Each row was made from one path, in order. Every step used is in the known rows, and no mark comes twice. Write each row's path.
Known rows:
guze > vuson > zunul > dapa: [-0.625  0.053 -4.608 -1.283  0.403 -0.720  7.141 -3.876  0.046 -4.340
 -1.238  0.349 -1.763  0.743 -1.640 -1.466  1.269 -2.790]
rufopuf > zunul > vuson > guze > lubusur: [-0.536  3.678 -7.643 -0.532  1.473  1.047  2.940 -4.240 -2.994  0.838
 -3.414 -0.584  5.006 -5.033 -0.437 -4.935 -1.343  0.211]
rufopuf > guze: [-2.250  5.770 -3.117 -1.197 -3.035  0.696  2.904 -5.422  0.486  0.544
 -3.814  2.819  3.332 -3.752  0.364 -0.081 -3.607 -1.250]
vuson > guze > lubusur > zunul: [-0.805  4.388 -7.702 -1.692 -1.362  2.206 -0.666 -5.915  0.301  0.003
  0.199 -0.158  1.589 -4.465  4.507 -6.335 -0.049  2.550]
zunul > vuson: [ 0.402  6.194 -4.084 -1.080  0.553  1.327  3.607 -4.344  0.414 -0.738
 -3.116  1.589  3.825 -0.962  1.512 -2.804 -0.484 -1.189]
guze > lubusur: [-1.118  3.384 -5.704 -0.901 -1.684  1.415  1.818 -6.598  1.184  0.755
 -1.772  2.062  2.389 -2.392  1.199 -5.279 -2.581  3.377]
dapa > guze: [-2.591  5.824 -4.577 -1.732 -3.633  0.206  2.265 -6.486 -0.675 -0.483
 -3.152  2.660  2.724 -2.807  0.027  0.002 -2.756 -0.877]
zinip > guze > vuson: [ 0.238 -0.183 -7.962 -3.932 -4.691  4.181  3.798 -7.224  2.050 -0.349
 -5.040  3.210 -0.840  1.158 -0.308 -4.779 -1.436 -0.184]
lubusur > zunul > rufopuf > guze > vuson: [-0.799  2.809 -1.825 -2.477  0.359  2.180  3.252 -1.435  2.856 -0.403
  0.076 -0.549 -2.601 -5.072  4.693  0.429 -3.869 -1.377]
dapa > guze > lubusur > zunul > vuson: [-0.527  6.259 -3.516 -0.670  3.799  2.365 -0.135 -4.116 -1.681  1.396
  2.190 -1.137  1.301 -7.003  6.781 -5.739 -4.756  1.456]
guze > lubusur > zunul > vuson: [ 0.792  5.631 -4.319 -0.609  4.102  2.940  0.222 -3.304  1.114  1.029
  1.564 -0.662  1.469 -4.730  7.085 -7.401 -2.568  2.714]
dapa > zunul > rufopuf > guze: [-5.102  3.874 -2.190 -0.795  0.547 -2.179  5.639 -0.488  0.872 -1.194
 -5.973  0.109  1.951 -3.571 -1.244  2.834 -4.582 -2.102]
lubusur > guze > vuson: [ 3.518  2.260 -3.794 -2.859 -4.663  4.827  5.448 -5.108  2.818 -1.036
 -2.189  4.798 -0.585 -0.618  2.577 -2.066 -4.380  0.392]
zinip > guze > vuson > zunul > dapa: [-1.377 -2.692 -6.543 -3.240  0.253  0.863  6.861 -5.066 -0.133 -3.901
 -3.892  0.518 -3.003  2.006 -2.030 -4.642  0.969 -3.380]
zinip > guze > vuson > zunul: [-0.597 -1.457 -7.837 -2.221 -3.091  2.004  5.850 -7.541 -0.140 -3.016
 -3.551  1.727 -1.581  1.665 -1.971 -5.132  0.736 -2.365]
vuson > zunul > dapa > guze > lubusur: [-4.064  1.547 -3.744 -0.230  2.832 -2.610  4.463 -5.294 -3.944 -2.337
 -0.018 -1.103  0.117 -3.894 -0.924 -3.423 -2.487 -0.842]
guze > lubusur > zunul: [-0.771  4.539 -5.418 -1.198  0.061  2.508 -0.508 -4.617  2.956  0.807
  0.820  0.599  0.375 -4.342  6.093 -6.472 -2.329  4.357]
lubusur > zunul: [-0.892  6.081 -5.039 -1.784 -1.424  1.921  0.391 -3.621  3.964 -0.850
 -1.306  1.570  0.738 -2.501  5.274 -3.024 -0.394  1.458]
dapa > guze > lubusur > zunul: [-2.023  5.182 -4.876 -1.241 -0.236  1.972 -1.015 -5.525  0.104  1.193
  1.593  0.158  0.297 -6.640  5.795 -4.615 -4.788  3.156]
zunul > rufopuf > guze > lubusur: [-3.075  2.677 -1.981 -1.095  0.983 -0.148  3.539 -4.261 -0.175  0.995
 -2.116 -0.314  1.107 -5.575  0.805 -2.115 -5.526  0.957]

Which path is each row?
[-2.030  1.260 -4.817 -2.822 -0.743  0.265  4.734 -2.135  0.019 -0.417
 -3.591  1.191 -0.449 -3.900 -1.421  2.047 -4.206 -1.464]	rufopuf > zunul > dapa > guze > vuson
[-3.006  2.883 -3.850 -1.924  1.276 -0.352  2.390 -4.964 -1.743  0.415
 -1.416  0.442  0.913 -4.326  0.859 -3.054 -4.595  1.368]	zunul > dapa > guze > lubusur
[-4.292  2.995 -1.535 -0.098  0.991 -2.737  6.538 -3.454 -1.210 -3.301
 -2.749 -0.927  0.820 -3.245 -1.647  0.725 -1.494 -4.173]	vuson > zunul > rufopuf > guze
[ 1.836 -0.210 -2.588 -2.133  0.161  1.411  8.456 -2.854  0.583 -4.720
 -1.135  1.978 -2.699 -0.049  0.923 -2.083 -2.092 -2.582]	lubusur > guze > vuson > zunul > dapa
[-2.797  3.065 -4.956 -2.198  0.597 -0.753  4.223 -0.831  2.690 -1.024
 -5.800  1.553  2.048 -2.380 -0.777 -0.136 -1.437 -0.112]	rufopuf > zunul > dapa
[-1.119  1.897 -3.765  0.027 -2.606  0.198  6.327 -6.219 -1.567 -2.106
 -0.930  1.493  0.135 -2.698 -1.583 -0.187 -1.998 -3.579]	rufopuf > guze > vuson > zunul
[-1.117  3.461 -8.052 -1.270 -3.157  1.243  1.768 -7.879 -1.541 -0.033
 -2.444  1.175  3.500 -2.535 -0.486 -5.207 -0.226  1.443]	vuson > guze > lubusur
[-0.965 -0.042 -4.465 -1.068 -0.463 -0.803  7.555 -4.225  0.491 -4.712
 -1.203 -0.684 -2.058  0.427 -1.920 -0.613  1.192 -2.644]	guze > vuson > zunul > rufopuf
[ 1.428 -0.320 -2.328 -1.792 -0.634  1.329  8.811 -3.211  1.108 -4.956
 -1.192  0.921 -3.069 -0.357  0.600 -1.285 -2.058 -2.478]	lubusur > guze > vuson > zunul > rufopuf
[-1.819  3.115 -4.014 -1.850  2.607  1.249  0.876 -2.481  3.390 -0.425
  0.533 -1.590 -1.276 -4.442  5.690 -5.189 -2.314  3.663]	guze > lubusur > zunul > rufopuf
[-2.416  4.021 -5.055 -1.089 -2.090  0.860  1.402 -7.446 -1.770  1.212
 -1.067  1.627  2.213 -4.570  0.782 -3.496 -4.821  2.137]	dapa > guze > lubusur
[-4.144  1.995 -4.690 -1.631  1.973 -0.801  2.748 -2.714 -1.214  1.081
 -3.048  0.081  1.456 -6.439 -0.338 -1.660 -5.843  1.712]	rufopuf > zunul > dapa > guze > lubusur
[-0.962  1.775 -2.136 -2.218 -1.743  1.117  5.550 -3.513  1.154 -0.351
 -2.665  0.787 -0.755 -3.126 -0.310  1.600 -4.044 -2.227]	zunul > rufopuf > guze > vuson
[ 2.542  1.000 -3.854 -1.176 -3.093  2.512  7.314 -5.385  0.615 -3.905
 -0.902  3.200 -1.474 -0.259  1.039 -2.477 -2.244 -1.712]	lubusur > guze > vuson > zunul
[-1.377  3.175 -6.383 -2.578  1.957  1.089  0.397 -3.336  0.250 -0.722
 -0.093 -1.385  0.225 -4.105  4.313 -5.834  0.082  1.547]	vuson > guze > lubusur > zunul > dapa
[-1.413  3.931 -7.387  0.320  1.947 -0.018  3.745 -3.859 -3.472 -0.371
 -3.619 -0.697  4.648 -2.822 -0.589 -4.533 -1.346 -0.247]	dapa > zunul > vuson > guze > lubusur
[-2.149  4.131 -3.535 -0.388 -1.352  1.242  2.103 -6.438 -0.509  2.219
 -1.811  1.916  2.835 -5.601  1.180 -3.428 -5.754  1.671]	rufopuf > guze > lubusur
[ 0.593  7.194 -6.058 -1.728  1.042  2.062  1.117 -3.583 -0.444 -1.413
 -1.145 -0.436  2.909 -2.910  4.662 -3.932  1.970 -2.168]	lubusur > zunul > vuson > guze
